Every row comes from one small tree of marks. The marks that hang from a mark follow it in brackets, in the order of their numbers. Every link used is in the known rows. Which tree was each row made from?
Known rows
j_443[j_8[j_412] j_736]: [-0.29 -0.90 -0.33 -0.34  1.44  0.47  1.13  2.05 -1.48 -1.17  3.45 -3.20
 -0.93 -3.21 -1.81  1.44 -0.46 -0.07  3.70 -3.16 -2.52 -0.69 -3.59  0.10]
j_755[j_212 j_736[j_443]]: [-0.89 -1.96  1.98  2.33 -0.72  2.64  0.10 -1.97 -0.95 -0.53  1.27 -0.20
 -1.69  1.01 -0.38 -2.50  0.36 -0.74  1.29 -0.26 -1.69 -1.59 -2.31  0.13]
j_212[j_799]: [-1.21  1.66  0.79 -0.43 -1.34 -1.32  1.06 -0.43 -2.06 -0.94  2.77 -1.64
 -1.51 -0.02  0.18  0.43  2.26  2.40  0.79  0.94 -0.22 -1.15 -1.20  0.56]
j_443[j_8[j_412]]: [-0.43 -0.41 -0.30 -0.82  0.51  0.08  2.01  3.54 -1.59 -1.62  2.14 -2.35
 -0.97 -3.13  0.05 -0.85 -0.81 -0.31  5.23 -1.54 -0.87 -0.84 -2.97  2.24]
j_799[j_8[j_443[j_736]] j_212]: [ 0.98  1.86 -0.74  0.82  1.10  1.22  0.20 -1.46 -2.61  1.33  5.14 -3.07
  0.74 -1.95 -3.06  4.16  1.37  4.91  0.36 -1.32 -1.25  1.40 -1.83 -4.41]
j_736[j_443[j_8[j_755[j_212[j_412]]]]]: [-1.32 -1.45 -0.83  3.91 -2.23 -2.22  2.52  0.19 -1.93 -1.64  1.01  0.26
  0.05 -0.68  0.34 -1.53 -2.14  1.48 -0.23  3.25  1.18 -1.59 -3.82  0.69]
j_736[j_443[j_8[j_412 j_755]]]: [ 1.24 -1.77  0.00  1.36 -0.29  0.52  2.51  1.56 -1.21 -0.05  3.23  0.46
 -0.20 -2.63  0.23 -0.60 -1.07  0.57  4.71  1.17  1.25  0.63 -5.03  1.77]
j_799[j_212[j_412]]: [-0.45  1.15 -1.89 -0.19  1.35 -0.46  2.08  0.03 -1.61 -1.74  2.58 -2.45
 -0.01  0.53 -0.43  1.02 -0.14  4.38 -0.77 -0.55 -0.11 -1.89 -1.60 -1.44]
j_212[j_412 j_799]: [-2.67  1.68 -0.59 -0.74 -1.59 -3.14  1.92 -0.30 -2.24 -1.50  2.17 -1.31
 -1.87  1.61 -0.06  1.23  0.87  4.16 -1.85  1.43  0.90 -1.45 -0.90  0.11]
j_443[j_8[j_755]]: [ 0.11  0.28  0.65  2.32  0.27 -2.30  0.97  2.58 -1.69 -0.42  2.64 -1.62
  0.93 -2.28  0.60 -1.02 -0.33  2.63  3.97  0.17  0.43 -0.75 -3.48  0.80]
j_443[j_8 j_736]: [-1.30  0.00  0.31  1.42  0.98 -0.69  0.52  1.05 -2.45 -1.72  3.52 -4.94
  0.09 -3.05 -2.00  1.86 -0.79  1.13  2.07 -2.79 -2.65 -1.25 -2.89 -1.18]
j_755[j_212[j_412[j_8] j_799] j_736]: [-3.52  1.83  1.28  2.55 -3.16 -1.29  0.40 -1.98  0.55  0.98  0.05 -0.49
 -4.37  4.92 -0.29 -0.55  0.37  2.21 -1.02  1.75 -0.35 -3.46 -0.62 -0.11]
j_212[j_412 j_799[j_8]]: [-4.62  2.15 -0.18 -1.94 -2.91 -3.14  1.00  0.31 -1.99 -1.42  0.75 -1.81
 -2.53  0.94 -0.36  2.28  0.34  4.46 -1.81  2.37  1.03  0.59  0.27 -0.87]
j_412[j_8[j_443[j_736] j_755]]: [ 1.87  1.66  1.28  4.90 -0.25  0.55  0.54 -1.72 -1.22  3.04  7.19 -2.39
  0.70 -0.68 -3.14  2.10  2.77  3.33  1.81 -0.10  2.42  0.00 -3.92 -2.80]
j_8[j_412 j_443 j_755]: [ 3.75 -0.57 -0.08  1.48  0.86  0.11  2.27  1.31 -1.35  2.00  4.49  2.12
  0.99 -0.92 -0.07 -1.30  2.85  2.43  4.34  0.51  2.62  1.45 -4.00  1.14]
j_443[j_736]: [-0.58  0.03  0.70  0.30  1.20  0.87 -0.06 -0.93 -2.02 -1.40  4.44 -4.05
 -0.23 -1.72 -2.31  1.58  1.52  1.33  0.51 -2.49 -1.82 -0.56 -2.87 -1.45]
j_799[j_8]: [-2.52  0.82  1.24 -1.19 -1.39  0.47  0.18  1.48 -1.78 -1.45  1.95 -4.01
 -1.03 -2.05 -0.74  0.22  0.83  1.40  1.83  0.04  0.20  1.22 -1.33 -0.50]
j_736[j_443]: [-1.03 -0.64  0.80  0.78 -0.81  1.97  1.78 -0.45 -2.21 -1.99  4.14 -2.87
 -0.31 -2.02 -1.47  0.08  0.35  0.15  1.42  0.72  0.88 -0.23 -2.65  0.08]
j_736[j_443[j_8[j_412]]]: [-0.39 -1.61 -0.52  0.07 -0.52  1.61  3.08  1.88 -1.91 -1.85  2.97 -1.80
 -0.86 -3.33 -1.14 -0.15 -1.63 -1.13  4.53 -0.39  0.10 -0.24 -3.77  2.02]
j_799[j_8[j_443] j_212]: [ 0.79  1.98 -0.76  0.53 -0.27  0.67  1.02  0.27 -2.28  0.91  3.85 -2.42
  0.79 -1.82 -1.37  1.82  1.00  4.42  1.85  0.33  0.57  0.98 -0.94 -2.62]

Which tree is each row?
[-3.57  2.97  0.34  0.84 -3.23 -2.07  2.02 -0.64 -1.17 -0.47  2.72 -2.86
 -3.05  1.88 -0.75  1.83  0.66  2.74 -1.18  1.96  2.19 -2.15 -0.92 -0.12] -> j_212[j_412[j_8] j_799]
[-0.17  0.99  0.46 -1.84 -1.90 -1.32  0.24  0.62 -0.66  1.72  1.09  1.66
 -2.60  0.50  1.48  0.62  2.39  3.06  2.64  2.97  1.37  2.89 -2.48  0.91] -> j_212[j_799[j_8[j_412 j_755]]]
[ 3.68 -1.94  0.99  2.87  0.70  0.79  0.48 -0.10  0.12  3.44  1.98  4.55
 -0.18  1.89  1.14 -3.57  2.69  1.76  4.63 -0.11  0.18  0.60 -3.36  0.88] -> j_8[j_412 j_443 j_755[j_212 j_736]]
[ 1.42 -2.03 -0.68  2.08  0.60 -0.05  0.61  0.35 -0.95 -0.01  2.13  0.22
 -0.58 -1.22  0.58 -1.36  0.22 -0.29  3.50 -0.59 -2.21 -0.76 -4.88  0.88] -> j_443[j_8[j_412 j_755[j_212]] j_736]
[ 0.01  0.15  3.42  4.07 -1.14  2.17 -0.04 -1.76  0.75  2.57  3.79 -0.98
 -1.79  1.03 -1.52 -0.63  0.41  1.69  2.80  0.65  1.95  0.02 -3.64 -0.63] -> j_412[j_8[j_755[j_736[j_443]]]]
[ 0.53 -0.21  2.46  2.86  1.42 -2.12 -0.47  2.27 -0.31  1.51  1.18 -0.29
  0.08 -0.22  0.41 -1.40 -0.74  3.55  4.52 -1.69 -1.17 -0.54 -2.95  0.34] -> j_443[j_8[j_755[j_736]]]
[ 1.75  0.70  0.85  6.08 -1.33  0.67  0.29 -2.75 -0.98  2.83  5.75 -1.24
  0.29 -0.09 -1.78  0.13  2.85  1.44  1.40  0.83  1.28 -0.68 -4.19 -1.95] -> j_412[j_8[j_443[j_736] j_755[j_212]]]
[-4.52  0.77  0.88 -0.13 -3.20 -2.49 -0.66 -1.17 -0.62 -0.04 -2.39  0.36
 -4.01  3.96  0.58 -0.03  0.14  3.74 -1.69  1.91 -1.54 -0.52  0.48 -0.69] -> j_755[j_212[j_412 j_799[j_8]] j_736]
[-3.26  0.50  1.24  2.97 -1.71  0.33  0.27 -0.80  0.58  0.26  0.39 -2.19
 -3.13  3.20 -0.80 -1.71 -0.44  0.46  0.56 -0.42 -0.27 -3.17 -1.23 -0.45] -> j_755[j_212[j_412[j_8]] j_736]
[-0.50  0.71 -0.58 -0.78 -3.10 -0.20  1.45 -0.44 -1.83  1.23  1.56  1.68
 -2.25  0.28  0.60 -0.40  2.87  1.14  1.91  3.17  0.31  1.42 -1.05  0.67] -> j_755[j_212[j_799[j_8[j_412 j_443]]]]
[ 0.50  2.78 -1.55  3.19  0.93  0.44  1.97 -2.12 -1.47  1.28  6.54 -3.59
  0.08  0.38 -4.15  4.22  0.54  4.89 -1.19 -1.12  0.84 -1.97 -2.47 -4.46] -> j_799[j_212[j_412[j_8[j_443[j_736]]]]]
[ 0.25 -1.35  0.32  4.23 -1.87 -0.29  1.65  0.10 -2.02 -0.59  1.89 -0.27
  0.20 -1.97  0.66 -2.30 -1.24 -0.05  2.48  2.51  0.18 -0.96 -4.25  1.10] -> j_736[j_443[j_8[j_755[j_212]]]]
[ 1.55  1.98  1.61  4.51 -1.07 -0.01  1.32  0.07 -0.93  2.79  5.93 -1.52
  0.99 -0.65 -1.26 -0.12  2.32  2.77  3.46  1.25  4.01 -0.25 -3.46 -0.57] -> j_412[j_8[j_443 j_755]]
[ 0.21  0.55 -1.07 -2.78  0.52  2.40  0.94  1.05 -0.89 -0.39  2.01 -1.85
 -1.70 -1.37  0.18  0.60  0.61  1.97  3.17 -0.36 -0.76  1.39 -1.99 -0.58] -> j_799[j_8[j_412] j_212]
[ 3.76 -0.76 -0.16  1.69  1.86  0.69  1.28 -0.39 -1.49  2.56  5.88  1.17
  1.02 -0.98 -1.86  1.07  3.36  3.04  2.85 -0.95  0.96  1.67 -4.63 -0.80] -> j_8[j_412 j_443[j_736] j_755]
[ 1.95 -3.22  1.40  2.10 -0.04  2.89  0.38 -1.54  0.55  1.58  1.12  3.65
 -2.02  1.91  0.96 -3.50  0.97 -0.19  3.11  0.89 -0.26  0.35 -3.89  1.35] -> j_8[j_412 j_755[j_212 j_736[j_443]]]
[-1.50  2.54 -1.27  1.29 -0.21  0.55  2.09 -0.34 -0.73 -0.57  3.69 -4.19
 -1.20  0.92 -1.35  1.23 -0.33  3.41 -0.14  0.00  1.24 -2.76 -1.89 -1.65] -> j_799[j_212[j_412[j_8]]]
[ 0.46  2.02  0.99  1.91 -1.76 -2.59 -0.48 -2.13 -2.16  3.10  4.60  0.40
 -0.30 -0.21 -1.72  3.82  3.43  6.18 -0.29  2.14  0.96  2.61 -2.26 -2.84] -> j_212[j_799[j_8[j_443[j_736] j_755]]]
[-2.30 -0.81  1.25  1.35 -1.54 -1.79 -1.00 -0.37 -0.07  0.98 -1.65  1.23
 -2.19  2.97  1.00 -1.96 -0.04  3.74 -0.04  1.43 -0.14  0.97 -1.75 -0.90] -> j_799[j_8[j_755[j_212[j_412] j_736]]]
[ 0.67  0.41  0.58  2.82 -2.56 -0.71  0.09  0.06 -1.70  1.75  1.96  0.49
  0.88 -0.87  0.74 -1.97  2.33  2.49  2.02  2.84  1.71  2.01 -2.29 -0.62] -> j_799[j_8[j_443 j_755[j_212]]]
[ 0.67  0.93  1.14  1.83 -1.24 -1.29  0.37  0.89 -1.96  1.94  3.48 -0.49
  1.31 -1.55 -0.51  0.43  2.15  4.12  2.88  1.62  2.96  2.77 -2.45 -1.17] -> j_799[j_8[j_443 j_755]]
[ 0.41 -0.21  0.85  2.82  1.23 -1.69  0.01  0.68 -1.84  0.00  3.80 -2.73
  0.99 -2.63 -1.11  1.32 -0.36  2.76  2.27 -1.32 -1.37 -0.18 -4.38 -0.97] -> j_443[j_8[j_755] j_736]
[ 2.19 -0.69 -0.52  0.44  1.74  1.73  1.49 -0.24 -2.20  0.76  5.77 -1.17
  0.30 -1.77 -2.74  1.80  2.27  1.39  2.62 -2.41  0.00  0.74 -3.48 -0.87] -> j_8[j_412 j_443[j_736]]
[-0.11  0.25  2.15 -1.57 -1.19 -0.88 -1.15  0.01  0.57  3.23 -0.12  2.94
 -3.45  2.76  1.22  0.11  2.09  4.11  3.17  1.11 -0.03  2.69 -1.71  0.44] -> j_212[j_799[j_8[j_412 j_755[j_736]]]]
[ 3.18 -0.01 -0.50  2.10 -1.66 -1.27  1.91 -0.72 -1.41  2.68  2.82  4.85
 -0.62  1.34  1.76 -1.99  3.84  2.36  2.49  3.64  1.69  0.15 -3.33  1.62] -> j_8[j_412 j_443 j_755[j_212[j_799]]]
[ 2.12 -1.68  1.83 -0.09  1.68  0.92 -0.38  0.90  0.77  2.18  1.71  2.12
 -1.43  1.71  0.80 -2.36  1.71  2.13  4.51 -1.76 -0.21  0.92 -3.38  0.95] -> j_8[j_412 j_755[j_736]]
[ 0.79  0.53  1.19  2.31 -0.09 -0.33 -0.69 -0.92 -2.32  2.29  5.14 -1.38
  0.95 -1.65 -2.37  2.69  2.32  4.36  0.97  0.09  1.19  3.09 -3.05 -3.15] -> j_799[j_8[j_443[j_736] j_755]]
[-1.46  0.80  0.93  4.38 -1.78 -0.24  0.89 -0.74  0.03  1.62  1.97 -0.88
 -1.73  2.86 -1.84 -1.22  0.16  1.95  0.87  0.05  1.23 -2.46 -1.15 -0.98] -> j_755[j_212[j_412[j_8[j_443]]] j_736]
[-2.87  1.99 -0.61  0.16 -2.20 -2.83  0.96 -1.87 -2.92  0.64  3.86 -1.58
 -1.27  0.45 -3.12  5.21  1.26  6.27 -2.83  1.17  0.89  1.36 -0.53 -3.40] -> j_212[j_412 j_799[j_8[j_443[j_736]]]]
[ 1.69  1.61  2.98  4.98 -0.34  0.22  0.10 -0.29  0.57  4.63  4.39  0.04
  0.10  1.30 -1.42 -0.50  1.74  3.68  4.07 -0.58  2.52 -0.27 -2.69 -0.93] -> j_412[j_8[j_443 j_755[j_736]]]
[ 0.49  1.59  0.16  4.95 -0.73 -1.44  1.31 -1.69 -1.28  2.54  6.28 -1.75
  0.29  0.42 -3.45  3.08  1.67  4.71 -0.27  0.18  3.60  0.12 -3.73 -2.83] -> j_212[j_412[j_8[j_443[j_736] j_755]]]
[-2.83  0.84 -1.01  0.31 -2.78 -2.57  2.06 -1.16 -2.16 -2.13  0.61 -0.19
 -2.05  2.43  1.01 -0.86  1.14  2.47 -2.25  3.01 -0.28 -2.56 -0.91  0.65] -> j_755[j_212[j_412 j_799]]
[-1.00  0.55 -0.72  1.74 -2.36 -3.65  1.31 -1.33 -1.23 -0.24  0.73  2.21
 -1.30  2.84  1.95 -1.48  1.68  4.06 -2.19  3.99  1.13 -1.41 -2.28  0.65] -> j_8[j_755[j_212[j_412 j_799]]]
